What can hang from each mark
z_43: z_312 z_455
z_783: z_455
z_578: z_312 z_334 z_360
z_360: z_312 z_455 z_578
z_455: z_43 z_360 z_783
z_312: z_43 z_578

Every row comes from one small tree of marks. Brackets hold a mark, then the marks that hang from it, in the order of their numbers. Every link used is in the known rows. Which tree was each row made from?
Known rows
[z_312 [z_43 [z_455 z_783]] [z_578 z_360]]: [-0.03 -4.61 3.27 -0.41 -2.91 2.13 1.58 -3.58 2.32 -1.06 -0.77 -1.07 -2.98 -4.48 0.07 2.51 -0.57 -0.74]
[z_360 [z_312 z_578] z_455]: [-1.14 3.07 -4.86 0.62 5.13 1.75 -0.39 -0.51 -0.29 -0.84 3.42 -0.45 -0.02 2.85 -2.63 -2.66 -2.28 0.85]
[z_455 z_43 z_360]: [-0.66 -1.84 5.11 1.18 -0.01 2.01 1.65 1.35 0.42 1.09 -4.70 0.65 3.72 -3.10 -1.71 3.43 3.96 -0.33]
[z_578 z_312 z_334]: [-0.77 3.20 -2.82 -2.43 -1.96 -3.09 -2.24 2.30 -1.44 1.79 1.18 -0.76 -4.89 1.14 1.10 -0.36 2.66 -0.68]
[z_43 [z_312 z_578]]: [-1.72 -3.97 -2.55 -0.47 1.26 0.99 -1.36 -1.94 0.55 -1.12 -1.14 0.13 -0.59 0.17 -3.08 -4.56 -2.33 0.29]
[z_43 [z_312 [z_578 z_334 z_360]] z_455]: [-2.81 -3.19 -3.50 -1.40 0.20 0.57 -2.72 -2.44 -0.53 -0.55 0.07 -0.51 -3.02 0.13 -0.90 -1.95 1.46 -0.91]
[z_43 [z_312 [z_578 z_334]] [z_455 z_360 z_783]]: [-1.81 -1.25 -0.39 -1.53 -2.36 -0.32 -0.68 -1.02 0.25 -0.15 -2.90 1.07 1.28 2.26 0.19 -3.53 0.00 0.21]
[z_455 z_360 z_783]: [1.64 0.22 6.87 0.41 -0.03 -1.49 1.15 1.81 0.59 -1.20 -3.44 0.70 3.79 -0.35 0.89 1.35 0.67 -0.03]
[z_360 [z_312 z_43] [z_455 z_783]]: [0.31 3.50 -1.83 0.93 2.00 -0.66 0.56 2.24 1.09 -0.42 1.98 -0.34 0.27 2.19 -0.71 -1.76 -3.26 2.12]
[z_783 [z_455 z_43]]: [0.14 1.59 0.88 -3.08 1.26 0.02 0.94 -0.32 -0.97 -1.25 0.78 0.79 0.66 -3.21 -0.05 0.88 0.35 1.10]
[z_43 [z_312 z_578] [z_455 z_360]]: [-2.86 -2.96 -2.19 -0.26 1.42 2.39 -0.78 -2.36 0.58 -1.45 -3.43 1.28 0.70 1.08 -2.15 -3.20 0.73 0.34]
[z_783 [z_455 [z_360 [z_312 z_43] [z_578 z_334]]]]: [2.47 3.09 0.07 0.13 0.84 0.51 0.12 -1.07 -1.14 -0.24 2.26 -0.04 0.00 -1.95 2.57 0.90 -0.01 0.31]
[z_783 [z_455 [z_43 z_312] [z_360 [z_578 z_334]]]]: [1.03 0.78 0.33 -0.57 0.25 0.18 0.13 -0.42 -1.68 0.63 0.04 1.19 2.60 -1.34 1.38 -0.24 1.28 0.17]
[z_43 [z_312 [z_578 z_334 [z_360 z_455]]]]: [-1.06 -2.22 -2.26 -0.11 1.07 -0.67 -2.14 -1.00 -0.25 0.20 1.51 -1.25 -2.52 -0.37 -1.31 -1.82 0.30 -0.99]
[z_312 z_43 [z_578 z_334]]: [0.52 -3.43 0.23 -1.54 -6.38 1.92 1.08 -3.94 1.97 1.35 -0.02 -1.61 -5.04 -5.08 -0.30 2.00 -1.49 -0.72]
[z_43 z_312]: [-1.57 -2.60 -2.47 -0.27 2.44 -0.64 -2.30 0.34 0.02 -1.44 -1.51 0.35 -0.40 0.59 -2.45 -3.50 -0.99 0.69]
[z_360 [z_455 z_783]]: [0.88 3.05 -0.37 -0.98 2.20 -2.30 0.39 0.96 0.08 -2.20 1.39 0.58 0.74 2.62 0.31 0.21 -1.98 0.89]
[z_312 z_43]: [0.37 -3.13 0.97 -0.16 -2.01 1.21 0.65 -1.43 2.00 -0.77 -1.61 -0.60 -3.24 -4.35 -0.92 2.28 -0.94 0.48]
[z_578 z_334 [z_360 z_455]]: [0.93 1.70 0.52 -0.27 1.31 -2.64 -1.97 0.84 -1.33 0.26 3.52 -2.28 -3.97 -1.85 1.62 5.33 4.17 -2.09]

Which tree is each row?
[-0.64 -0.43 1.83 -0.01 -0.17 -1.69 -0.62 2.05 0.66 -0.01 -0.37 -1.01 -4.61 -1.63 0.82 1.60 3.12 -0.48] => [z_578 [z_312 [z_43 [z_455 z_783]]] z_360]
[2.51 1.82 2.81 1.26 -2.03 -2.36 -0.02 1.70 -1.13 0.96 -0.89 0.75 2.24 2.97 3.37 0.16 0.74 -1.36] => [z_455 [z_360 [z_578 z_312 z_334]] z_783]
[-0.72 1.51 -4.16 1.08 2.24 2.65 0.77 -1.18 1.41 -0.02 2.61 -0.95 -1.78 0.37 -2.57 -1.69 -2.99 1.35] => [z_360 [z_312 z_43 z_578] z_455]
[1.28 0.61 3.99 1.53 -3.69 -0.98 1.33 2.67 -1.07 3.14 -2.49 1.13 4.67 1.92 2.19 0.92 2.08 -1.21] => [z_455 z_43 [z_360 [z_578 z_312 z_334]] z_783]
[2.17 3.27 -5.00 2.15 -0.56 -0.53 -0.54 0.00 -0.65 1.13 4.81 -0.52 -0.15 4.43 2.31 -1.16 -4.07 0.28] => [z_360 [z_312 z_43] [z_455 z_783] [z_578 z_334]]
[-0.73 0.95 -2.91 1.08 1.87 1.98 -1.51 -1.33 -1.64 -0.51 -0.19 0.65 0.91 2.53 1.12 0.93 2.17 -0.75] => [z_43 [z_455 [z_360 z_312 [z_578 z_334]]]]
[0.01 -3.32 3.05 -0.58 -4.32 2.86 2.81 -3.64 2.89 -0.67 -3.16 0.29 -0.87 -3.12 -0.16 1.26 -1.46 0.33] => [z_312 [z_43 [z_455 z_360 z_783]] z_578]
[1.39 3.67 -5.10 2.73 5.31 -0.16 -0.93 0.43 -1.74 -1.42 4.54 0.66 3.30 7.12 0.76 -3.11 -4.46 0.43] => [z_360 z_312 [z_455 z_783] z_578]
[1.34 -3.11 3.38 0.72 -1.65 1.24 2.00 -2.57 2.54 -0.49 0.91 -1.66 -2.94 -4.38 -0.45 2.78 -1.41 -0.65] => [z_312 z_43 [z_578 [z_360 [z_455 z_783]]]]
[-0.27 -2.01 0.64 -1.46 -2.93 0.51 0.96 -1.48 1.92 -1.60 -1.99 0.40 -2.11 -1.88 0.39 1.41 -1.42 1.08] => [z_312 [z_43 [z_455 z_783]]]
[0.42 0.03 3.84 0.91 2.84 -1.55 0.38 2.15 -0.28 -0.57 0.94 -0.79 1.12 -1.23 -0.06 3.64 2.42 -0.84] => [z_578 [z_360 [z_455 z_43 z_783]]]
[-0.78 0.64 -0.72 -2.75 1.82 -0.44 -0.04 0.28 -0.92 -0.95 0.22 1.06 0.96 -2.07 -0.93 -2.08 -0.27 1.63] => [z_783 [z_455 [z_43 z_312]]]
[0.38 -2.62 2.20 -0.87 -1.39 0.37 -0.87 -2.52 -0.44 0.42 1.76 -2.24 -3.42 -3.91 0.19 3.08 1.91 -2.63] => [z_312 [z_578 z_334 z_360]]
[-0.31 -1.10 -6.17 2.36 3.19 1.51 -0.55 -1.26 -1.10 -0.31 1.61 1.41 2.22 3.97 -1.20 -1.39 -1.87 -0.08] => [z_360 [z_455 [z_43 z_312]] z_578]
[-1.02 3.77 -2.22 -0.41 0.17 0.17 0.83 1.68 -0.54 2.14 2.85 -0.33 2.60 3.31 -1.17 -2.45 -1.92 0.77] => [z_360 [z_312 [z_578 z_334]] [z_455 z_43 z_783]]
[-0.84 2.44 -2.42 -2.94 -5.54 -2.68 -0.85 1.60 0.19 1.96 0.00 -0.42 -5.94 0.64 2.15 -0.03 1.49 0.31] => [z_578 [z_312 [z_43 [z_455 z_783]]] z_334]
[-0.16 4.34 0.93 -0.70 -0.67 -4.62 -1.08 5.02 -1.61 2.98 2.75 -1.50 -2.86 1.03 1.89 2.23 5.06 -1.39] => [z_578 z_312 z_334 [z_360 [z_455 z_43 z_783]]]
[-0.28 -1.67 -5.58 2.61 1.88 3.67 -1.16 -2.64 -0.37 -0.79 1.54 0.11 -0.64 1.89 -0.20 -1.26 -2.60 0.16] => [z_360 [z_312 [z_43 z_455]] z_578]
[-0.11 2.03 0.46 -0.77 0.92 -1.19 1.47 1.80 0.14 -0.49 0.13 0.90 2.61 1.76 -0.67 0.71 -0.89 0.99] => [z_360 [z_455 z_43 z_783]]
[0.41 -0.94 7.98 0.73 -1.70 -0.14 2.50 2.85 0.71 0.98 -5.04 1.12 6.18 -1.49 -0.30 2.09 1.92 0.14] => [z_455 z_43 z_360 z_783]
[-1.41 -2.61 2.02 -0.59 -1.15 -1.18 0.26 2.62 0.26 0.53 -3.23 1.15 4.32 0.86 -1.85 -3.34 -1.43 1.17] => [z_455 [z_43 z_312] z_783]
[-0.20 0.95 2.30 -1.33 1.84 0.02 0.85 1.00 -0.54 -0.35 -1.85 1.29 2.88 -2.76 -0.61 -0.70 1.75 1.39] => [z_783 [z_455 [z_43 z_312] z_360]]
[2.27 0.96 3.48 2.02 0.26 -1.37 0.51 1.51 -0.59 -0.38 -1.84 1.30 3.54 3.18 2.16 -0.64 -0.17 -0.80] => [z_455 [z_360 [z_578 z_312]] z_783]
[1.53 -0.54 0.20 3.41 -0.59 2.10 -0.43 -0.49 -0.22 1.59 -0.37 -0.67 0.70 -0.68 1.05 1.70 0.90 -1.00] => [z_455 [z_360 [z_312 z_43] [z_578 z_334]]]
